What can hang from each mark
j_802: j_21
j_107: j_802 j_981 j_994
j_994: j_21
j_118: j_21 j_107
j_76: j_21 j_107
j_21: j_76 j_981 j_994
j_981: j_21

Known rows, with every way that one mark hangs from another
(j_994 (j_21 (j_76 j_107) j_981)): [  6  16   0  -9 -16  -9  -8 -13   1  10  16  -5  13   0   3   1   0  28
   1 -12  -1]
(j_802 j_21): [  4  17   3   4 -24  -2  -6   3   4   2   9  -9   8   4   9  -5   6  18
 -17  -4  -1]
(j_802 (j_21 (j_76 j_107) j_994)): [  8  17   7  -7 -26   5 -16   3   3  11   7  -5  27  -8  -3  -6   3  26
 -16  -5   3]
(j_118 (j_107 j_802 (j_994 (j_21 j_76 j_981)))): [ -5  17  -6   0 -33   2 -15  -6   3  17  26  -5   0   7   6  -2   3  18
   2  10  -7]
(j_981 (j_21 j_76)): [  4  12  -9  14 -42  -6  -3 -12   3  13  12 -12   7  16   3   3   0  15
 -19 -10  -3]
(j_994 (j_21 j_981)): [  3  17   1   1 -12 -14   1  -6   2   3  17  -8   2   6   9   0   1  20
  11 -12   1]
(j_107 j_802 j_981): [ -3  18  -3  11 -19  -6   5  -1   0   7  11 -21   6  17  23 -18   5   7
 -19   3   0]
(j_118 j_107): [ -6  10   2   7 -31   6 -17 -11   3  12  12  -7   7   9   3   0   4  18
  -9  -2  -3]
(j_107 (j_802 (j_21 j_76)) j_981 j_994): [  0  18  -8   4 -25   1  -4   8   3   8  11 -16   2  11  22 -20  12  11
 -37  18  -5]
(j_76 (j_21 j_994) (j_107 j_802 j_981)): [ -2  19   4  -5  -3  -1  -4   3  -7  12   6 -17  21  10  20 -23   7  10
  -7  -8   5]
(j_118 (j_21 j_76 j_981 j_994) (j_107 j_802)): [ -6  24   0   6 -39  11 -18 -17   2  22  23  -9  16   5  -6   1  -4   9
  20 -11  -2]
(j_118 j_21 (j_107 j_802 j_994)): [-12  20  -5   7 -35   9  -9 -13  -2  10  17 -13  -3  18   8   5  10   9
   0  14 -13]
(j_21 j_76): [  4  12  -6   6 -21  -2  -8 -10   6  16  11 -13   7   8   4   4   4  20
 -17   3  -3]
(j_994 j_21): [  2  15   0   6 -11 -15   9  -6   4   7  12 -13  -2   9  11   2   4  23
  -3   5  -2]
(j_994 (j_21 (j_76 (j_107 j_802)) j_981)): [  5  22  -1  -8 -21 -10  -4  -9   0  12  21  -8  14   1   4  -2  -2  23
   5  -8  -1]
(j_118 j_21): [ -3  18  -2   9 -17  -4   3 -17   0   4   8 -17   0  16   8   9   7  14
  -1  -3  -7]
(j_107 j_802 (j_981 j_21) j_994): [ -4  15 -11  13 -38  -6   7   4  -4   0  11 -18   0  25  24 -17  10   4
 -25   4  -4]
(j_981 (j_21 (j_76 j_107) j_994)): [  6  13   0   2 -43  -1  -8  -7  -2  12   9  -7  26   7  -5  -1  -1  20
 -10 -15   3]
(j_981 (j_21 j_76 j_994)): [  5  13  -4  12 -42  -4  -3  -6   3  15  12 -10  16  11  -3   0  -2  16
  -8 -11   3]
(j_76 (j_21 j_994)): [  0  15   1   3  -1  -3  -6   1   1  15   8 -14   9  10   9  -5   6  13
   5  -6   3]
(j_981 (j_21 (j_76 (j_107 j_802)) j_994)): [  5  19  -2   3 -48   0  -4  -3  -3  14  14 -10  27   8  -3  -4  -4  15
  -6 -11   3]

Rows
[  5  16  -3   2 -14 -13  -3 -11   6  13  18  -8   3   4   5   2  -1  23
   3  -8  -1]
(j_994 (j_21 j_76 j_981))
[  1  24   6 -13 -10   2 -15   4  -8  10  16 -10  26   3   7 -11   1  10
  22 -23   6]
(j_76 (j_21 j_981 j_994) (j_107 j_802))
[  2  18  -6 -14 -29   5 -20  -2  -4   8  19  -7  18   3   3  -2   5  18
  -2  -5  -3]
(j_21 (j_76 (j_107 j_802 j_994)) j_981)
[  2  13  -8  -4 -14  -8  -7  -4   3   8  18  -7  -3   7   8   4   7  24
  -2   6  -5]
(j_107 (j_994 (j_21 j_76 j_981)))
[  0  14  -7  -6 -22   2  -9  -3  -3  10   9 -15  12  10  15 -12  10  18
 -31  12  -5]
(j_21 (j_76 (j_107 j_802 j_981 j_994)))
[  5  13  -1 -10 -26   5 -18   1   1   6   7  -5  14  -1   4  -2  11  26
 -30   6  -6]
(j_802 (j_21 (j_76 (j_107 j_994))))
[  8  19   9 -12 -28   5 -23   3   1   8  12   0  31 -11  -5  -8  -1  23
  -2 -21   7]
(j_802 (j_21 (j_76 j_107) j_981 j_994))
[  4  11   3  -4 -16   2 -12  -6   0  14   3 -12  26   2   4 -13   4  23
 -21  -5   5]
(j_21 (j_76 (j_107 j_981)) j_994)
[  3  10  -8  -1 -43  -1 -10  -8  -4   7   9  -7  12  13   2   3   7  21
 -23  -5  -5]
(j_981 (j_21 (j_76 (j_107 j_994))))
[ -5  15  -8   5 -19  -3   2   5  -2   3  11 -20   0  19  25 -17  13   8
 -22  16  -4]
(j_107 j_802 j_981 j_994)
[ -2  20  -7   2 -17 -10  10   5   1   6  19 -15  -6  13  16  -1   9  17
  -1  23  -7]
(j_107 j_802 (j_994 j_21))
[  2  23   2 -15 -30   5 -16  11  -7  -4  16  -5  18   1   9  -8   8  16
  -5  -5  -2]
(j_76 (j_107 (j_802 (j_21 j_981)) j_994))
[  5  20  -2  -3 -18 -10   4  -9   2  15  16 -13  10   4   7   1   1  26
  -9   9  -4]
(j_994 (j_21 (j_76 (j_107 j_802))))
[  2  17   8 -14  -4   1 -20   0  -7   8  10  -6  25   1   4  -7   4  16
  17 -28   7]
(j_76 (j_21 j_981 j_994) j_107)
[  0  21   0  10 -24  -5   4   7   2   3  10 -17   8  11  24 -23   5   8
 -27   1   0]
(j_107 (j_802 j_21) j_981)
[ -2  16 -11   5 -13 -11   9  -1   3  12  14 -19  -6  16  24 -14  10  16
 -25  25  -6]
(j_107 j_802 j_981 (j_994 (j_21 j_76)))
[  0  11   0  15 -31  -7   4  -2  -1   4   5 -15  13  17  13 -17   3  10
 -18 -15   7]
(j_107 (j_981 (j_21 j_994)))
[ -2  14 -15  13 -39  -5   3  -1  -2   9  13 -18   1  24  21 -15   8   6
 -31   9  -5]
(j_107 j_802 (j_981 (j_21 j_76)) j_994)
